In the rows, zero is written as 128.
Known rows, with every way that one mark hangs from another
(M X): [115 190 106 139 132 112 141 139 155 118 138 119 178 114 109 117 190 161
 137 113 148 145 133  93 169 131]
(Z (M R X) W): [102 151 128 139 154 124 121  46 158 127 127 122 129  86 156 112 127 167
 151 100 249 105 144  71 182 197]
(M R): [118 190 127 152 130 140 152 141 145 139 110 121 143 122  98 114 175 148
 126 128 158 126 163  84 165 107]
(Z (R X) W): [140 122 115 137 113 108 110 146 137 132 105 138 110  93 108 104  97 203
 167 106  83 125 131 170  97 201]
(Z (M R) (W X)): [ 97  99 120 142 161 130 114  44 115 137 123 140 125 113 125 105  99 129
 118 110 197 109 162 104 160 171]
(Z M): [147 124  81  87 102 101 118 112 105 121 112 136 128 142  90 135 161 106
 113 124 141 138 137  93 153 145]
(R X): [128 110 120 110 118 109 129 179  96 143 113 129 120 124  89 133 146 161
 112 121  77 143 130 139 117 106]
(Q (M (Z R W X))): [156 161 140 139 121 171 122 113 185 154 157 115  96 128 139 111 139 144
 122 113 103 108 146 109 103 236]
(W (X (R (Z M)))): [117  57 131 137 123 119 120 143 105 116 122 136 164 154 107 127  93  57
  89 136  74 148 118 165 114  89]
(W (X M R)): [123 116 165 151  82 108 136 129  91 112 120 129 152 142 110 121 102  65
 119 141  83 140 115 148 101  52]
(W X): [108 120  99 142 139 121 131 140 104 132 133 141 172 141  68 107 150 108
  95 127  83 151 155 131 141 103]
(Z (R (X W))): [141 163  85 138  98 108 122 164 132 128 107 141 127 122 107 125  76 180
 161 124  64 134 118 167 107 138]
(R (X W)): [124 123 112 119 141 119 126 154  92 133 119 141 117 129 107 146 118 182
 139 135  90 128 130 158 111  90]
(Z M R (X W)): [166 206  72 131  62 112  97  94 141 117 130 144 112 139 128 115  25 161
 145 119 114 115 116 135 138 191]
(Q (M R (X Z))): [129 139 131 150 130 160 158 127 174 152 160 104 132 124 149 136 204  98
 102 120 183 134 124  82 175 156]
(X W (Z M)): [158  90  66  96 130 122 118 125 123 109 139 150  88 160 150 165 136 101
 143 151 161 121 107 147 156 144]
(X M R Z): [177  83 167 116  51 109 141 176 126  98 117 117  79 147 162 156 142  47
 149 157 119 132  73 158 100  71]
(Q (M R Z)): [125 163 143 140 145 182 157 114 175 164 152 105 116 132 136 130 189 103
 101 122 151 112 164  65 140 155]
(Q (M (R (X W)) Z)): [114 146 148 142 160 182 151 108 160 170 153 111 100 128 160 143 136 132
 110 126 142 101 152  92 125 137]
(Z M (R X)): [148 115  70 104  61  83 106 131 124 133 100 137 114 122 108 126  69 134
 132 102  90 139 108 137 127 178]
(M (R (X W) Z)): [ 98 136 144 137 177 149 134 156 116 141 116 128 130 121 148 136  91 158
 123 139 146 121 137 142 125  75]
(R X Z): [123  68 135  86 159 121 117 203  91 135 114 131 137 135 113 137 133 138
  96 132  78 151 117 169  98  97]
(R X (Z M W)): [123  21 135  65 175 114  90 133  84 130 112 139 106 122 140 139  98 141
 106 122 128 128 116 166  94 163]
(R (Z W)): [134  93 141  95 192 141 114 155 115 111 116 135 139 131 109 118 175 146
 132 140 130 136 142 151 106 152]

Rows
[109 180 143 165 123 135 151 133 219 119 160 103 151 111 168 128 138 136
 159 111 131 116 126  96 149 143] => (M (X R) Z)
[140 159  81 145 106 107 136 162 194 116 146 123 152 114 145 119 165 136
 152 111 143 151 101 126 176 176] => (M (X (Z R)))
[123 106 162  80 164 120 113 146  64 114 121 135 124 139 159 149  77 134
 134 155 120 128  95 178  73  51] => (R (X M W) Z)
[123 183 133 172 114 123 146 122 160 101 136 121 162 118 146 142 125 156
 175 134 131 127 112 135 143  98] => (M (X R W))
[ 96 162 146 149 124 122 140 103  97 133 127 128 161 131 110 102 116  88
 108 133 146 135 143 108 138  60] => (W (X (M R)))
[127  90 123 117 117 114 130 139  98 122 145 139 129 150 123 121 135  58
 104 141 121 148 113 146 132  89] => (W (X M Z))
[130 102 132 133 120 107 115  71 150 107 122 125 124  99 147 130 124 142
 160 109 182 113 118 114 145 189] => (Z (M (X R)) W)
[164 196 183 148  60 131 124 121 112 105 128 126 104 143 149 135  63 145
 158 155 106 108 105 146  90  69] => (Z (X M R W))
[128 138 143 104 122 108 126 125  70 125 116 135 107 128 136 145  92 161
 148 144 118 120 110 151  89  59] => (R (X M W))
[152 153 108 128 114 159 140 134 179 149 148 114 123 139 117 126 177 102
 116 120  89 126 141 100 114 190] => (Q (M (Z R)))
[104 124 150 125 160 142 136 173 120 149 111 120 137 118 131 125 122 144
 103 128 139 133 138 128 131  90] => (M (R X Z))
[115  66 105 115 154 114 101  62  97 124 124 148 127 124 101 114 118 117
 115 113 150 123 149 126 139 184] => (Z M (W X))
[120  83 152 161 147 132 124 124 118 120 118 138 132 120  98 113 133 135
 136 127  92 128 145 163 110 137] => (Z (W (X R)))
[147 115 146 138 138 143 130 164 125  93 112 136 137 154 140 159 109 121
 159 165  86 126 109 187  89  64] => (X (R Z) W)
[147 122 110 125 141 150 144 121 154 131 167 119 130 141 149 154 198 108
 122 135 151 134 110 120 149 148] => (Q (M (X W Z)))
[112 114 151 129 155 123 117  88  91 119 126 140 135 117 104 101 137 134
 137 130 140 126 147 137 110 134] => (Z (W (X M)))
[101 146 136 129 139 125 132 105 117 130 147 130 151 141 125 105 117  84
 115 132 121 131 141 110 122  91] => (W (X (M Z)))
[106 252 150 175 155 185 141 108 195 149 159 118 109 123 169 109  87 183
 143 125 177  85 171  77 157 146] => (M R (Z (X W)))
[144 107 154 138 119 147 144 148 151 127 143 105 158 135 132 146 188  86
 105 129 109 146 108 123 119 128] => (Q (M (X (R Z))))
[124 180 172 109 126 130 138 128 108 118 114 115 139 130 143 118 139 102
 129 148 183 128 128  97 122  64] => (X (M (R Z)))
[143  18 113  87 129 105 108 149 108 139 121 138  67 121 143 149 126 137
 119 116 129 128 107 158 127 170] => (R (X (Z M W)))
[120 121 108 114 106 112 126 110 112 146 108 127 110 120 119 134 113 126
 104 112 164 123 137  89 161 127] => (Z (M (R X)))
